What can hang from each mark
q363: q712
q177: q393
q142: q898
q393: q142 q177 q244 q584
q37: q898
q898: q37 q142 q712
q584: q388
q712: q393 q898

Each row was made from one small tree. The marks that hang from a mark follow it in brackets, in the order of their numbers. Every link used is in the known rows. Write each row's tree.
Known rows
q712(q393 q898(q37 q142)): [ 36  -6  15   9  24  56  59 -28   7  26   1 -10  13 -31 -25  12   8  40
  10 -27  44  24]
q363(q712): [  4 -18 -12   3  21   7  -5   8  10 -27   7   6  -6 -12  30   8  -9  41
  -3   4  -5  18]
q898(q37 q712(q393)): [  3 -11  18  17  15  38  62  -8  -4  -7   4 -18  15  -7   6   6 -21  37
 -42 -19  21  10]
q142(q898(q37 q712(q393(q177 q584)))): [ 19 -13  26 -13  36  22  26 -22 -13 -12  -8  -9  21 -21  37  -5  -9  44
   1 -17  21  26]
q37(q898(q142 q712(q393(q177 q244 q584)))): [ 21 -17  -8   4  43   6 -10 -32   8 -13 -14  32   7 -15  20  28  -5  45
  11 -49  18  12]
q142(q898(q37 q712(q393(q584)))): [ 15 -16  27 -11  38  12  32 -17  -7 -22 -10  -7  23 -23  35  -5  -9  46
  -3 -12  17  22]
q177(q393): [ 12 -16 -15 -10  15  15 -12 -14 -15  -3  21  15 -27  23  -6  33  -2   9
  11  22 -20   6]
q712(q898): [ 19   9   7 -12   2  17  13  -9   8  12  -5 -11  13 -18  -8  -1  12  14
  14 -18  17  11]
q393(q142 q177 q244): [  2  20 -20 -21 -30  43 -22 -11 -45  13  -2 -12 -13   5  14  16 -22   7
  17 -21   6  -4]
q393(q142(q898)): [ 25  11  -1 -10  11   0   6 -11 -12 -13   5   0   4 -25  -6  10 -16   4
  32  19   2  10]
q393(q584): [ 10   0   5 -17   8   2 -12   0  -3 -27 -18  -2  -5  -4  48  14  -6  -7
  -2 -20   5  16]
q363(q712(q393(q177 q244 q584) q898)): [ 25  -9  -5 -22  28  51 -18  -7  -7 -11  -5   1  -8 -25  52  19  -4  63
  -3 -29  15  42]
q177(q393(q142)): [ 24  -4 -22  -7  10  22  -6 -14 -22  -8  29  10 -31  11 -17  47 -18   2
  21  30 -20   7]
q898(q37 q142 q712(q393(q177))): [ 16 -17  16  32  20  51  70 -36   1  18   8  -1  12  -5   1   5 -19  48
   2 -52  38  22]
q712(q393(q142 q244)): [  8   9  -8  -5   1  36  -2  -4 -23   2   2   6 -10 -11 -10  25 -15  16
 -11   4   1   9]
q37(q898(q142 q712(q393(q244)))): [ 14 -21  -9  13  42  -3   1 -27  14 -14  -8  36  11 -15   3  26  -1  48
   7 -35  11   4]
q393(q142(q898) q177 q244 q584(q388)): [ 20   3 -10 -56 -22  39 -35 -32 -49 -29 -17 -23   8 -26  80  28 -15  21
  28 -27  15  32]
q363(q712(q393(q142 q244 q584) q898)): [ 28  -5  -9 -16  28  43  -3   1  -3 -29  -2   2  -7 -33  41  31 -13  59
  -3 -16  10  38]
q393(q177): [  9  10  -2  -9  -8  26 -16 -14 -17  31   4 -10  -8   6   4  -8  -2  -3
  10 -17  14   7]
q363(q712(q393(q177 q244) q898(q37 q142))): [ 21 -19  -8  -2  28  61  20 -15  -4   2   3  -5  -2 -24  28  14  -3  79
   4 -31  29  32]
q712(q393(q142 q177 q244) q898): [ 35  24  -1 -23  -2  71  -2 -23 -28  36   0 -13  -1 -23 -14  20  -3  29
  10 -26  26  25]

Write each row's tree
[ 36   5   9 -13  29  33  13 -14 -18 -17  -3  -5  -3 -31  16  26 -17  14
  -1   6  18  28] : q712(q393(q142(q898(q37)) q584))
[ 11   2   1 -12  13  35  13 -10 -27  -5  -2  -2   0 -19   0  22 -13  32
  -5  10   7   8] : q712(q393(q142(q898(q37)) q244))
[ 23 -19  -7  16  47  -7   6 -29  20 -10  -3  34  10 -20  -7  24  -2  41
  11 -31  15   8] : q37(q898(q142 q712(q393)))
[ 19  16  -6 -49  -5  34 -39 -19 -48 -19 -24 -12  -7 -10  74  20 -23  18
  34 -34  11  21] : q393(q142(q898) q177 q244 q584)
[ 24 -16  -2  -1  35  46  28   0   7 -12   8 -12   2 -33  16  15  -3  62
 -15  -5  22  30] : q363(q712(q393 q898(q37)))
[ 29   2  15  -6  17  56  47 -13  -3  20   0 -27  13 -29 -17  11   6  32
 -17 -11  39  17] : q712(q393 q898(q37))
[ 19   4   1 -25  18  28 -14 -10 -28 -21 -13   8  -7 -21  31  27 -14  23
   1  -5   3  25] : q712(q393(q142(q898) q244 q584))
[ 10  16 -11 -33 -12  33 -27 -19 -48   7  -8  -8  -4  -7  23   6 -16  24
  34 -13   6   4] : q393(q142(q898) q177 q244)
[ 29  -9  -8  -3  33  44   8  -7 -12 -12  15  -6 -10 -31  18  19 -21  52
  -1   9  15  31] : q363(q712(q393(q142(q898(q37)) q177)))
[ 34   3   8 -23  14  65  -5 -38 -14  29 -18   6  -2 -16  26  15  10  41
  26 -63  34  41] : q712(q393(q177 q244 q584) q898(q142))
[ 18 -19  -7  15  40 -17   5 -25  21 -17  -7  30  13 -14   2  19  -2  36
  19 -35  12   1] : q37(q898(q142 q712))
[  3   4  -2 -13   1  47 -20 -14 -29  29  -1   4 -13   5   4   8   0  21
 -11 -16   8  11] : q712(q393(q177 q244))
[ 24  -5  -7   3  39  -3  -2 -14   9 -20   0  18   9 -24  -6  29 -11  28
 -11 -12   9   3] : q37(q898(q712(q393(q142))))
[ 31  -2  10 -19  14  78  27 -35 -18  23 -19 -18   5 -18  32  19   2  49
  11 -63  48  31] : q712(q393(q177 q244 q584) q898(q37 q142))
[ 20  -4 -10 -11  34  10 -19 -17  -5 -20 -11  14   6 -18  22  33 -14  32
 -12 -29  12   7] : q37(q898(q712(q393(q142 q177 q244 q584))))
[ 30  18   1 -20  -3  85  32 -19 -32  28  -1 -36   4 -27  -8  22  -9  36
  -4 -26  40  15] : q712(q393(q142 q177 q244) q898(q37))
[ 23  -8  10  28  22  31  22 -39   8  26  10  31   5  -3  -9   0 -12  37
  24 -51  16  36] : q898(q142 q712(q393(q177)))
[ 18 -19 -20 -42   4  22 -26 -26 -36 -45   7   5 -16   0  48  57 -11  27
  23  16 -20  23] : q177(q393(q142(q898) q244 q584(q388)))
[ 30  11   7 -36   8  65 -18 -23 -22  24 -18  -9  -1 -16  32  16   7  31
  -2 -48  27  35] : q712(q393(q177 q244 q584) q898)
[ 41  14   8  -3  12  62  55 -14  -9  14   6 -30   9 -39 -29  24  -8  24
  -7  -3  40  19] : q712(q393(q142) q898(q37))
[ 15 -23 -20 -41   6  30  -8 -24 -39 -47   7  -6 -13  -2  51  57 -14  30
  16  16 -14  18] : q177(q393(q142(q898(q37)) q244 q584(q388)))
[ 12  -8 -26 -30   4  26 -24 -11 -35 -34   5  12 -34  19  36  59 -21  12
  12   7 -25  11] : q177(q393(q142 q244 q584))
[ 11 -16   9  17  22  21  16 -30   7  -6  -8  36   5   0  26  12 -13  45
  14 -60   5  36] : q898(q142 q712(q393(q244 q584)))
[ 26 -16  -7  12  45   3   0 -34  14   0  -2  31   7 -18  -5  22  -2  39
  15 -38  19  11] : q37(q898(q142 q712(q393(q177))))
[ 16 -12 -15 -34  19  18 -24 -18 -35 -40   3  18 -23  10  47  50 -22  28
  23   3 -25  20] : q177(q393(q142(q898(q712)) q244 q584))
